Each row comes from the steps of one walk. Every step used is in the known rows, and no mark comes twice. Write the walk behind each row, first mark first.
Known rows:
R, N: -3.51; +1.22; +2.97; -3.18; +1.89; +2.29; +1.18; +1.76; +1.82; +1.59; +1.31; -1.90; +1.06; -2.45; -2.37
B, N, U, W: -5.07; -2.59; +3.85; +0.28; -0.87; +5.80; -1.07; +3.08; +3.76; +2.41; +2.54; +0.02; -1.14; +1.86; +0.56
N, U, W, B, F: -2.36; -1.00; -0.80; +0.07; -1.86; +5.69; -0.47; +0.95; +2.33; -2.04; +0.02; +0.18; +0.74; -1.14; +0.98
F, U, W: -3.20; -1.04; +3.78; +0.65; +0.25; +5.54; -0.35; +4.19; +3.52; +0.21; +1.13; +0.91; +2.15; +1.46; -2.40
B, N: -4.60; +0.11; +5.12; -1.34; +0.96; +3.56; +0.27; +2.14; +1.98; +2.87; +2.87; -1.31; -0.10; -0.34; -2.61
N, B, F, U: -2.77; -0.68; +2.17; -2.45; -0.94; +4.31; -1.24; +2.25; +2.43; +0.32; -1.54; -0.72; +1.20; +3.24; -1.13
U, W, B: -2.85; +0.84; +1.97; +1.68; -0.18; +5.31; +0.69; +3.05; +1.00; -2.21; +2.53; -0.80; +2.66; -2.94; -2.25
R, N, B, F, U: -2.59; +0.11; +2.97; -4.52; -0.17; +2.47; -1.01; +2.18; +1.91; +1.34; -2.47; -1.85; +1.17; +1.39; -0.72
U, W: -4.54; +0.06; +3.09; +1.62; +0.00; +5.33; -0.35; +2.70; +2.66; -1.25; +3.02; +0.24; +2.45; +0.05; -1.79
B, N, S: -4.66; -0.37; +5.22; -2.61; +0.08; +2.73; +0.03; +1.54; +1.50; +4.29; +1.62; -3.02; -1.07; -0.69; -2.39
F, U, W, B, N: -2.59; -0.58; +5.55; +0.46; -0.12; +4.97; +0.06; +4.86; +1.39; +1.54; +1.18; -0.61; +1.15; -1.12; -2.62
W, B, F, U, N, S: -0.37; -0.90; +2.85; -6.06; -0.61; +1.30; +1.24; +0.44; +0.10; +2.85; -2.69; -4.48; +0.52; -2.58; -2.38
W, B, N, U, F: -1.44; -0.74; +0.29; -3.42; -0.25; +4.07; +0.09; +1.20; +3.12; +3.43; -0.92; -2.46; -2.09; -0.27; -0.52
W, B: -2.07; +1.21; +1.11; -0.96; +0.92; +4.11; +1.99; +2.19; +0.67; -0.46; +1.81; -1.89; +1.39; -3.65; -3.33
F, U, W, B: -1.59; -0.31; +2.73; +0.70; +0.00; +5.51; +0.56; +4.52; +1.76; -0.76; +0.61; -0.13; +2.32; -1.46; -2.87
R, W: -5.73; -0.41; +4.83; +0.27; -1.13; +5.05; -0.94; +3.20; +1.44; -0.54; +3.00; -0.18; +1.89; +1.20; -2.85
R, W, B, F, U, N, S: -2.39; -1.75; +5.50; -4.64; -2.89; +2.27; -0.55; +1.77; -0.78; +1.82; -2.03; -3.88; +1.07; -0.67; -2.42

Write each row's walk:
-0.64; +0.74; +1.18; -2.53; +0.25; +3.69; +0.79; +1.53; +1.32; -0.17; -1.55; -0.46; +1.46; -1.89; -2.85 | W, B, F, U
-0.27; -0.32; +2.74; -4.81; +0.31; +2.15; +1.46; +1.00; +0.59; +1.41; -1.44; -2.74; +1.58; -2.20; -2.61 | W, B, F, U, N
-2.27; -1.21; +5.27; -3.43; -1.99; +3.18; -0.31; +2.39; -0.31; +0.37; -0.76; -2.22; +2.26; -0.28; -2.59 | R, W, B, F, U, N
-3.52; -1.04; +3.07; +0.21; -2.10; +5.52; -2.48; +3.12; +2.65; -1.48; -0.79; +0.33; +2.56; +3.94; -0.13 | N, B, F, U, W
-2.60; -1.59; +1.76; -2.32; +0.06; +4.51; +1.18; +2.55; +1.94; +3.28; +1.31; -2.05; -2.26; -1.89; -0.97 | W, B, N, U
-2.12; -1.21; -1.54; -3.29; +0.14; +4.67; -0.31; +0.60; +5.02; +2.03; -1.01; -0.99; -1.16; +2.48; -0.31 | N, U, F
-3.75; -0.47; +3.09; -3.71; -1.04; +2.59; -0.48; +0.27; +0.78; +0.40; +0.54; -3.66; +1.70; +1.53; -0.26 | U, N, B, F
-2.66; +1.52; +1.40; +1.20; -1.22; +4.70; -0.40; +0.85; +0.78; -3.38; +1.13; -0.06; +3.10; -2.59; -1.14 | U, W, B, F
-3.08; -0.44; +3.14; +0.04; -0.72; +4.99; -1.48; +2.04; +3.20; -0.98; -0.37; +1.55; +2.58; +1.82; -1.32 | B, F, U, W
-4.21; -2.31; +2.90; -2.37; +0.37; +4.57; +0.16; +2.19; +3.51; +4.20; +1.74; -1.05; -2.49; +1.12; -0.49 | B, N, U
-2.23; -0.24; -0.01; -1.93; -1.23; +3.91; -0.21; +0.88; +1.86; -0.97; -0.87; -0.95; +0.56; -2.94; +1.38 | R, N, U, W, B, F
-1.98; -1.61; +3.99; -6.20; -0.49; +1.33; +0.24; +0.14; +1.74; +3.81; -2.21; -3.48; +0.25; +0.49; -1.88 | B, F, U, N, S
-3.37; -0.24; +3.92; -1.86; -1.32; +3.77; -2.21; +3.09; +2.21; -0.41; -1.74; -0.79; +2.46; +2.24; +0.39 | R, N, B, F, U, W
